Each row was made from one small tree. The marks that hang from a mark follow it in brackets, in the order of their numbers. Every link used is in the known rows. Write each row's tree.
Known rows:
k_647(k_144): -2.02  0.10  0.39 -0.17  0.31 -0.28  0.03  0.23 -0.22 -0.19  0.21  0.17  0.11 -0.83  0.13 -1.34  0.63  0.59  0.02 -0.13  0.73 -0.90  0.23 -0.03  0.49  0.47  0.01  0.69  0.65  0.30 -0.11
k_647(k_144(k_88 k_298 k_596)): -0.60 -0.25 -0.38  0.32  2.62  0.42 -0.75 -1.33 -0.23 -0.28  0.03  0.81  1.15 -0.65  1.20 -1.38  1.35 -0.52  1.41  0.48 -0.83 -0.87  1.18 -0.17 -2.24  1.56 -0.15  0.02  2.49  0.21  0.57
k_503(k_144(k_88) k_905):  0.59 -0.72  0.92 -0.18  0.41  0.61 -0.48 -0.04  0.15 -0.47 -0.81  0.84 -1.82 -1.35  0.44  0.24  0.18 -0.93  0.74  1.71 -1.35 -1.12  1.13  0.19 -0.31 -0.67 -0.30  0.94  2.13 -0.38  0.00
k_821(k_144(k_596)):  0.28  0.11 -0.27 -0.37  0.67  0.14 -1.66 -0.16 -0.36  0.36 -0.28  0.55  0.70  0.17 -0.26  0.05  0.12 -1.94  0.20  1.19  0.27 -0.33 -0.87 -0.75 -0.40  2.05 -0.91  0.62  1.92  0.60  0.42
k_242(k_277): -0.75 -0.48  0.22 -0.27 -0.50  0.29  0.40 -2.25 -0.79  0.36 -0.09  0.32  0.58  0.94 -0.45  0.57 -0.71 -0.41  0.49  0.39 -0.69  0.84 -0.34  0.15  0.88 -0.09 -0.47 -0.94  0.09  0.16 -0.26
k_144(k_596):  0.72 -0.10 -0.50 -0.21  0.51  0.59 -0.78 -1.54 -0.83  0.28  0.05 -0.32  0.26  0.42 -0.39  0.65  0.24 -1.12 -0.04  0.18  0.18 -0.18 -0.17 -0.24 -0.35  1.53 -0.05 -0.37  0.68  0.72  0.18
k_596(k_277): -3.39 -0.56  0.46 -0.12 -1.57  0.14 -0.79 -1.12 -0.88  0.18 -0.48  0.45  1.22  0.40 -0.99 -0.58 -0.19  0.04 -0.23  0.35 -0.45 -0.44 -0.25 -0.47  1.89  0.29  0.30 -0.54  0.12  0.50 -0.32
k_647(k_144(k_88(k_277) k_596)): -2.27 -0.56  0.74  0.65  0.53  0.23 -1.88 -5.75  0.52  0.42  0.14  0.54  0.48 -1.62  2.20 -1.52  1.32  0.01  0.87  1.21 -1.49 -1.75  0.91 -0.22 -0.28  2.99 -0.41 -1.25  1.97  1.27  0.15
k_88(k_277): -0.74 -0.15  0.55  1.06 -0.34 -0.08  0.28 -2.10  0.39  0.53  0.34 -0.17 -0.20 -1.01  0.87 -0.55  0.17  0.48  0.20  0.47 -0.55 -0.42 -0.06 -0.11  0.65  0.44  0.16 -1.53  0.11  1.15 -0.16
k_503(k_144(k_88 k_298 k_596(k_277))): -4.00 -0.99  0.53  0.73  1.75  0.84 -0.97 -1.82 -1.14 -0.10 -0.81  1.48  1.00  0.13  0.48 -0.46  0.52 -1.65  1.14  1.46 -2.06 -0.08  2.21 -0.60  0.06  1.01 -0.14 -1.02  2.82  1.76  0.11
k_503(k_144(k_88(k_277) k_298 k_596) k_905):  1.61 -0.63  0.64  1.70  2.58  0.96 -0.36 -1.77 -0.81  0.05 -0.28  0.55 -1.35 -2.48  1.30 -0.04  0.78 -2.31  1.65  2.05 -2.30 -1.14  1.61 -0.18 -1.44  0.64  0.38 -1.48  3.37  1.28  0.22
k_503(k_144(k_596)): -1.26 -0.14  0.15  0.08  1.41  0.68 -0.18 -0.87 -1.07  0.15 -0.26  0.07 -1.11 -0.24 -0.31  0.76  0.40 -1.28 -0.10  0.54  0.03  0.57  1.10 -0.33  0.22  0.84 -0.21 -0.06  1.73  1.91  0.03
k_821(k_144(k_88 k_298(k_40) k_596(k_277))): -2.87 -0.56 -0.05  0.11  1.35  0.49 -2.55 -0.17 -1.42  0.18 -0.69  2.51  2.83 -0.03 -0.95 -1.50  0.12 -0.76  1.20  1.42 -2.54 -0.90  0.94 -1.09 -1.83  1.37 -1.19  1.02  3.01  0.71  0.93
k_298(k_144(k_88 k_596)):  0.31  0.10  0.19 -0.87  0.17  0.66 -1.68 -2.95  0.02 -0.21  0.25  0.41  0.42  0.55  0.35 -0.54  0.69 -0.79  0.11  1.85 -1.79  0.09  0.75 -0.34 -0.30  2.19 -0.27  0.09  2.89  0.47  0.65
k_821(k_144(k_298 k_596)):  1.01  0.18 -0.63  0.46  2.27  0.09 -0.79  2.40 -0.96  0.11  0.03  0.68  1.13 -0.61 -0.44 -0.34  0.41 -2.49  1.01  0.83 -0.05  0.31 -0.55 -0.75 -1.88  1.37 -0.58  0.23  2.21  0.48  0.63
k_503(k_144(k_88(k_277) k_298(k_40) k_596)): -1.95 -0.48  0.37  1.83  3.14  0.53 -0.28 -0.78 -1.00  0.25 -0.02  1.45 -0.64 -1.49  1.08 -0.65  0.67  0.42  1.24  0.79 -2.92 -0.02  3.44 -0.44 -2.39  0.10 -0.51 -0.52  2.71  2.77  0.62
k_821(k_144(k_88 k_596(k_277))): -3.41 -0.78  0.61 -0.54 -0.79  0.60 -3.10 -3.98 -0.04  0.23 -1.00  1.66  2.56  0.67  0.38 -0.83  0.15 -1.91  0.45  2.35 -1.86 -1.20 -0.53 -0.88  0.99  2.92 -1.29 -0.11  2.69  0.45  0.38
k_503(k_144(k_298) k_905):  2.03  0.08  0.42  0.79  2.14  0.31  1.44  4.54 -1.70 -0.49 -0.38  0.30 -2.10 -1.76 -0.89  0.15  0.18 -1.89  1.26  0.50 -0.02 -0.33  1.28 -0.12 -1.03 -1.88  0.56  0.60  1.86  0.16 -0.05
k_647(k_144(k_88 k_298 k_596(k_277))): -4.17 -0.77  0.17  0.32  1.30  0.48 -1.85 -2.66 -1.08 -0.10 -0.29  1.33  2.40 -0.47  0.52 -1.89  1.07 -0.18  1.18  0.96 -1.18 -1.29  1.02 -0.59 -0.20  1.92  0.22 -0.62  2.58  0.67  0.33
k_596(k_277(k_88)): -5.19 -1.34  0.28 -0.16 -1.45  0.18 -0.81 -3.40 -0.30  0.24 -0.21  0.95  1.75  0.15 -0.59 -0.02 -0.16  0.06 -0.07  1.04 -1.10 -0.20 -0.12  0.23  1.70  0.94 -1.85  0.16  0.24  0.60 -0.16
k_821(k_144): -0.68  0.27  0.30 -0.24  0.18 -0.42 -1.16  1.63  0.41  0.02 -0.33  0.64  0.72 -0.23  0.02 -0.79  0.01 -1.17  0.20  1.00  0.11 -0.20 -0.79 -0.52  0.05  0.71 -1.25  0.74  1.14 -0.12  0.17

Write each row's tree:
-2.38 -1.35  0.05  0.53  1.34  0.95  0.34 -0.84 -2.66  0.16 -0.50  1.15 -0.04 -1.36 -1.70  0.78  0.29 -2.93  1.05  1.76 -1.39 -0.46  0.80 -0.14  0.36  0.61 -0.92  0.56  2.85  1.46  0.03 => k_503(k_144(k_298 k_596(k_277(k_88))) k_905)
-1.14 -0.22  0.32  1.48  2.38  0.15 -1.75 -0.70 -0.35  0.44 -0.12  1.78  1.42 -1.36  0.93 -1.50  0.59 -0.78  1.58  1.34 -2.68 -0.76  1.47 -0.79 -3.00  1.40 -1.56 -0.16  2.97  1.46  1.06 => k_821(k_144(k_88(k_277) k_298(k_40) k_596))
-1.28 -0.04 -0.49  0.32  2.84  0.42 -0.81 -0.17 -1.06 -0.24  0.09  1.74  0.78 -0.98  0.08 -1.58  1.16  1.12  1.33 -0.14 -1.40 -0.94  1.95 -0.28 -3.17  0.92 -0.24  1.23  2.30  0.57  0.97 => k_647(k_144(k_88 k_298(k_40) k_596))
-3.80 -0.99 -0.33  0.40  1.03  0.21 -1.40 -1.28 -1.06  0.41 -0.17  1.76  2.90 -0.40 -0.55 -0.47  0.17 -2.51  0.86  1.84 -1.46  0.14 -0.68 -0.54 -0.03  2.24 -2.43  0.36  2.50  1.27  0.46 => k_821(k_144(k_298 k_596(k_277(k_88))))
 0.00 -0.36 -0.37  1.50  2.27  0.57 -1.01 -2.50 -0.55  0.44  0.28  1.13  0.69 -0.87  0.93 -0.77  0.60  0.69  1.37  0.37 -2.89 -0.46  2.10 -0.30 -3.12  0.84 -0.04 -0.97  1.81  1.60  0.81 => k_144(k_88(k_277) k_298(k_40) k_596)
-1.91  0.01  0.28 -0.97 -1.14  0.76 -1.41 -1.77 -2.21  0.22 -0.04  0.30  1.37  0.59 -1.99 -0.83  0.33 -0.92 -0.66  1.32 -0.55 -0.09  0.07 -0.94  2.32  2.17  0.72 -0.09  2.72  1.53  0.08 => k_298(k_144(k_596(k_277)))
 0.58 -0.56 -0.04  1.78  2.14  0.53 -0.94 -3.90  0.28  0.35  0.11  0.33  0.88 -0.95  2.16 -0.80  0.84 -0.98  1.43  1.11 -2.29 -0.28  1.03 -0.22 -1.81  1.59  0.48 -2.31  1.71  1.10  0.56 => k_144(k_88(k_277) k_298 k_596)
 1.06 -0.27  0.45  0.57  2.27  0.57  0.58  3.40 -1.28 -0.63 -0.53  1.79 -1.71 -1.97 -0.90 -0.31  0.17  0.25  1.43  0.64 -1.99 -0.63  2.92  0.02 -2.83 -2.17 -0.24  1.83  2.47 -0.13  0.57 => k_503(k_144(k_88 k_298(k_40)) k_905)
 0.74  0.75 -0.39 -0.99  0.51  0.53 -0.54  1.36 -2.16  0.21  0.40  0.58 -0.28  0.33 -2.46 -0.39  0.34  0.22 -0.56  0.12 -0.50  0.63  1.40 -0.66 -1.06  0.96 -0.20  1.74  2.39  1.56  0.77 => k_298(k_40 k_144(k_596))
 1.33  0.26 -1.19  0.50  2.48  0.42  0.45  1.90 -2.36  0.18  0.20  0.78  0.26 -0.15 -1.48  0.18  0.21  0.27  0.62 -0.77 -0.79  0.29  1.37 -0.37 -3.18 -0.11  0.35  0.66  1.23  0.97  0.77 => k_144(k_298(k_40) k_596)
-3.40 -1.44  0.15 -0.48 -0.46  1.18 -0.66 -3.32 -2.06  0.35 -0.77  0.92 -0.45 -1.01 -1.64  1.10  0.04 -2.04  0.28  2.10 -1.46 -0.96  0.16 -0.05  1.34  1.27 -1.32  0.80  2.45  1.53 -0.24 => k_503(k_144(k_596(k_277(k_88))) k_905)
-6.07 -1.16 -0.24  0.52  2.14  0.61  0.23 -0.17 -2.73  0.30 -0.23  2.08  0.84 -0.46 -1.74  0.38  0.27 -0.17  0.48  0.49 -2.15  0.66  2.55 -0.20 -0.42  0.36 -2.09  1.28  2.41  3.02  0.36 => k_503(k_144(k_298(k_40) k_596(k_277(k_88))))
-2.51 -0.17 -0.43  0.19  1.22  0.22 -1.54  2.52 -2.74  0.50 -0.61  1.81  2.12 -0.01 -2.44 -1.24 -0.05 -1.16  0.64  0.59 -1.00 -0.31  0.49 -1.32 -1.31  0.73 -0.55  1.16  2.52  1.33  0.58 => k_821(k_144(k_298(k_40) k_596(k_277)))
-3.06 -0.59  0.21  0.31  1.14  0.45 -2.59 -1.64 -0.64 -0.01 -0.69  1.64  2.99  0.16  0.03 -1.31  0.24 -2.39  1.27  2.11 -1.77 -0.52 -0.14 -0.99 -0.44  2.20 -0.88 -0.45  3.12  0.29  0.53 => k_821(k_144(k_88 k_298 k_596(k_277)))
-2.90  0.19  0.13 -1.22 -0.94  0.68 -1.43  0.11 -2.96  0.36  0.05  0.99  1.07  0.64 -3.30 -0.98  0.16  0.53 -0.86  0.66 -1.10 -0.02  1.27 -1.16  1.11  1.24  0.42  1.16  2.44  2.12  0.48 => k_298(k_40 k_144(k_596(k_277)))
 1.76  0.23  0.02  0.69  2.49  0.44  1.49  5.81 -2.63 -0.26 -0.42  1.11 -2.16 -1.88 -2.38  0.03 -0.06 -0.18  0.98 -0.16 -0.50 -0.23  2.14 -0.14 -2.39 -2.64  0.47  1.97  1.93  0.46  0.33 => k_503(k_144(k_298(k_40)) k_905)
-3.30 -0.19  0.25 -1.13 -0.84  0.93 -2.32 -2.51 -1.67  0.10 -0.23  1.57  1.74  0.73 -2.04 -1.36  0.23  0.72 -0.26  1.51 -2.74 -0.42  1.86 -0.88  0.45  1.71 -0.27  1.04  3.02  1.57  0.72 => k_298(k_40 k_144(k_88 k_596(k_277)))
-3.85 -1.08 -0.87  0.52  1.12  0.62 -0.29 -1.37 -2.36  0.39 -0.01  1.73  1.95 -0.08 -1.84  0.00  0.14  0.02  0.48  0.20 -2.05  0.01  1.10 -0.20 -1.33  0.70 -1.84  0.83  1.43  1.73  0.61 => k_144(k_298(k_40) k_596(k_277(k_88)))
 0.32 -0.74  1.13  0.90  0.77  1.15 -1.25 -4.14 -0.37  0.29 -0.57  0.42 -1.88 -2.02  1.05  0.37  0.59 -2.02  1.06  2.29 -2.17 -1.69  1.34 -0.26  0.27  1.30 -0.24 -0.98  3.00  1.30  0.00 => k_503(k_144(k_88(k_277) k_596) k_905)
-2.74 -0.35  0.73  1.45  1.92 -0.35 -0.60  0.06 -0.18  0.01  0.35  1.54  0.50 -2.25  1.21 -2.81  1.08  2.25  1.49  0.00 -2.01 -1.35  2.46 -0.05 -2.43 -0.10 -0.36  0.27  1.57  1.17  0.55 => k_647(k_144(k_88(k_277) k_298(k_40)))
 0.32  0.23 -0.22 -0.90  0.61  0.80 -1.63 -1.17 -0.84 -0.15  0.33  1.28  0.06  0.22 -0.90 -0.64  0.55  0.62 -0.15  1.06 -2.03  0.06  1.89 -0.37 -1.38  1.36 -0.79  1.80  3.00  0.97  1.07 => k_298(k_40 k_144(k_88 k_596))
-5.64 -1.01 -0.65  0.08  1.56  0.37 -0.72 -1.37 -2.72  0.33  0.38  2.01  2.19 -1.18 -1.59 -1.16  0.85  0.57  0.59  0.01 -1.32 -0.88  1.37 -0.14 -1.18  1.37 -1.34  1.61  1.93  1.98  0.51 => k_647(k_144(k_298(k_40) k_596(k_277(k_88))))
-0.37 -0.81  1.70  1.16  0.27  0.48 -0.58 -2.82  0.51 -0.02 -0.60  0.52 -2.12 -2.52  1.48 -0.35  0.32 -0.40  0.80  2.16 -1.98 -1.53  1.53  0.10  0.47 -0.13 -0.16 -0.76  2.08  0.63 -0.21 => k_503(k_144(k_88(k_277)) k_905)
-4.42 -0.53 -0.28 -1.11 -1.15  0.70 -1.16 -1.95 -2.34  0.46  0.19  1.56  1.53  0.20 -2.56 -0.35  0.20  0.52 -0.82  1.31 -1.97  0.10  1.17 -0.36  0.70  1.90 -1.87  1.86  2.61  2.26  0.60 => k_298(k_40 k_144(k_596(k_277(k_88))))
-0.74 -0.83  0.43  0.42  1.24  1.28 -0.97 -1.17 -2.08 -0.18 -1.06  1.05 -0.02 -0.82 -0.77 -0.04  0.25 -2.37  1.49  2.08 -1.98 -0.93  1.25 -0.70  0.30  0.46  0.60 -0.14  3.33  0.81  0.08 => k_503(k_144(k_88 k_298 k_596(k_277)) k_905)
-0.30 -0.38  0.47  2.04  1.46 -0.04 -0.38 -2.11  1.14  0.01  0.10  0.61  0.72 -1.23  2.28 -1.28  0.53  0.13  1.47  1.00 -1.90 -0.25  1.41  0.07 -1.36  0.04 -0.11 -1.94  0.98  0.52  0.35 => k_144(k_88(k_277) k_298)
-5.54 -1.06 -0.43  0.29  1.19  0.40 -0.56 -2.54 -1.65  0.17  0.18  1.31  2.19 -0.74 -0.45 -1.05  0.96 -0.60  1.06  0.71 -1.01 -0.93  0.39 -0.07  0.28  2.15 -1.62  0.31  1.90  1.42  0.17 => k_647(k_144(k_298 k_596(k_277(k_88))))
 0.65 -0.27 -0.91  0.47  2.23  0.64 -0.55 -0.61 -1.00 -0.08  0.02  1.36  0.75 -0.01  0.07 -0.06  0.51  0.59  1.19  0.00 -2.27  0.17  1.85 -0.32 -3.43  0.36 -0.52  0.58  1.80  0.44  1.04 => k_144(k_88 k_298(k_40) k_596)
-0.44 -0.74  0.33  0.94  0.42  0.60 -1.66 -6.24  0.77  0.55  0.04  0.06  0.54 -0.52  1.82 -0.23  0.65 -0.69  0.74  1.41 -1.92 -0.83  0.54 -0.27 -0.43  2.22 -0.39 -1.83  1.51  1.14  0.28 => k_144(k_88(k_277) k_596)
-0.87 -0.01  1.31  0.45 -0.71  0.16 -1.15 -3.08  1.27 -0.03  0.42  0.51  0.16 -0.76  1.57 -1.84  0.65  0.27  0.15  1.82 -2.30 -0.27  1.16 -0.27  0.71  1.24 -0.36 -0.98  2.23  0.94  0.32 => k_298(k_144(k_88(k_277)))
-1.34 -0.40  0.69  0.74  0.30  0.34 -2.56 -4.40  1.16  0.53 -0.04  0.82  0.89 -1.06  1.74 -0.66  0.54 -1.64  0.83  2.45 -2.15 -1.03 -0.20 -0.61 -0.45  2.93 -1.57 -1.09  2.62  0.97  0.52 => k_821(k_144(k_88(k_277) k_596))
-4.00 -0.79 -0.04 -0.97 -1.18  0.70 -1.45 -3.74 -1.40  0.35  0.41  0.82  1.72  0.42 -1.47 -0.36  0.35 -1.03 -0.62  1.98 -1.73  0.16  0.19 -0.18  2.36  2.74 -1.59  0.57  2.55  1.82  0.25 => k_298(k_144(k_596(k_277(k_88))))
-0.18 -0.03  0.25  0.69  1.93 -0.41 -1.31  1.58  1.16 -0.48 -0.23  1.45  1.62 -0.42  1.38 -1.44  0.29 -1.05  1.57  1.43 -1.26 -0.19  0.34 -0.28 -1.77  0.39 -1.41  0.55  2.10 -0.64  0.64 => k_821(k_144(k_88 k_298))
-3.61 -1.26 -0.63  0.55  0.90  0.53 -0.59 -2.93 -1.50  0.29  0.04  0.90  2.23  0.00 -0.36  0.13  0.26 -1.28  0.73  0.95 -1.56  0.16 -0.10 -0.06 -0.08  1.53 -1.27 -0.51  1.27  1.50  0.21 => k_144(k_298 k_596(k_277(k_88)))
-0.09 -0.12 -0.24  0.69  2.15  0.09 -0.08  1.99 -0.01 -0.41 -0.04  1.51  0.51 -0.55 -0.04 -0.90  0.25  1.16  1.14 -0.18 -2.27  0.14  1.98  0.08 -3.06 -1.21 -0.37  0.91  0.97 -0.19  0.87 => k_144(k_88 k_298(k_40))
-0.66 -0.52  0.18  0.46  1.46  0.92  0.32  1.30 -3.22  0.09 -0.99  0.60 -0.30 -0.92 -2.38  0.23  0.10 -2.56  0.92  1.22 -0.58 -0.72  0.78 -0.82  0.58 -0.09  1.25 -0.37  2.77  1.35 -0.16 => k_503(k_144(k_298 k_596(k_277)) k_905)
-6.37 -1.29 -0.02 -0.61 -0.63  0.45 -1.41 -4.78 -1.42  0.48  0.04  1.14  1.95 -0.53 -0.50 -0.78  0.82 -0.44 -0.11  0.95 -0.86 -1.35 -0.17  0.01  1.37  3.07 -1.79  0.63  1.54  1.49 -0.12 => k_647(k_144(k_596(k_277(k_88))))
-2.70 -0.74 -0.46  0.39  1.14  0.83 -1.55 -2.06 -1.96  0.12 -0.47  1.74  2.08  0.26 -0.82 -0.69  0.23  0.73  0.88  0.58 -2.71 -0.48  1.77 -0.66 -1.50  0.71  0.07 -0.01  1.78  0.96  0.80 => k_144(k_88 k_298(k_40) k_596(k_277))
 0.17  0.20 -0.61  0.41  2.83  0.08  0.28  0.31 -1.64 -0.05  0.38  0.33  0.41 -0.99  0.01 -1.03  1.05 -0.66  1.02 -0.24  0.81 -0.59  0.41 -0.32 -1.66  1.23  0.64  0.22  1.85  0.72  0.31 => k_647(k_144(k_298 k_596))
-1.68 -0.19  0.00  1.34  2.72  0.20 -1.19 -2.05 -0.97  0.34  0.23  1.34  0.70 -1.87  1.38 -2.07  1.30  1.16  1.39  0.29 -2.00 -1.43  2.16 -0.49 -2.91  1.43 -0.41 -0.32  2.48  1.81  0.77 => k_647(k_144(k_88(k_277) k_298(k_40) k_596))
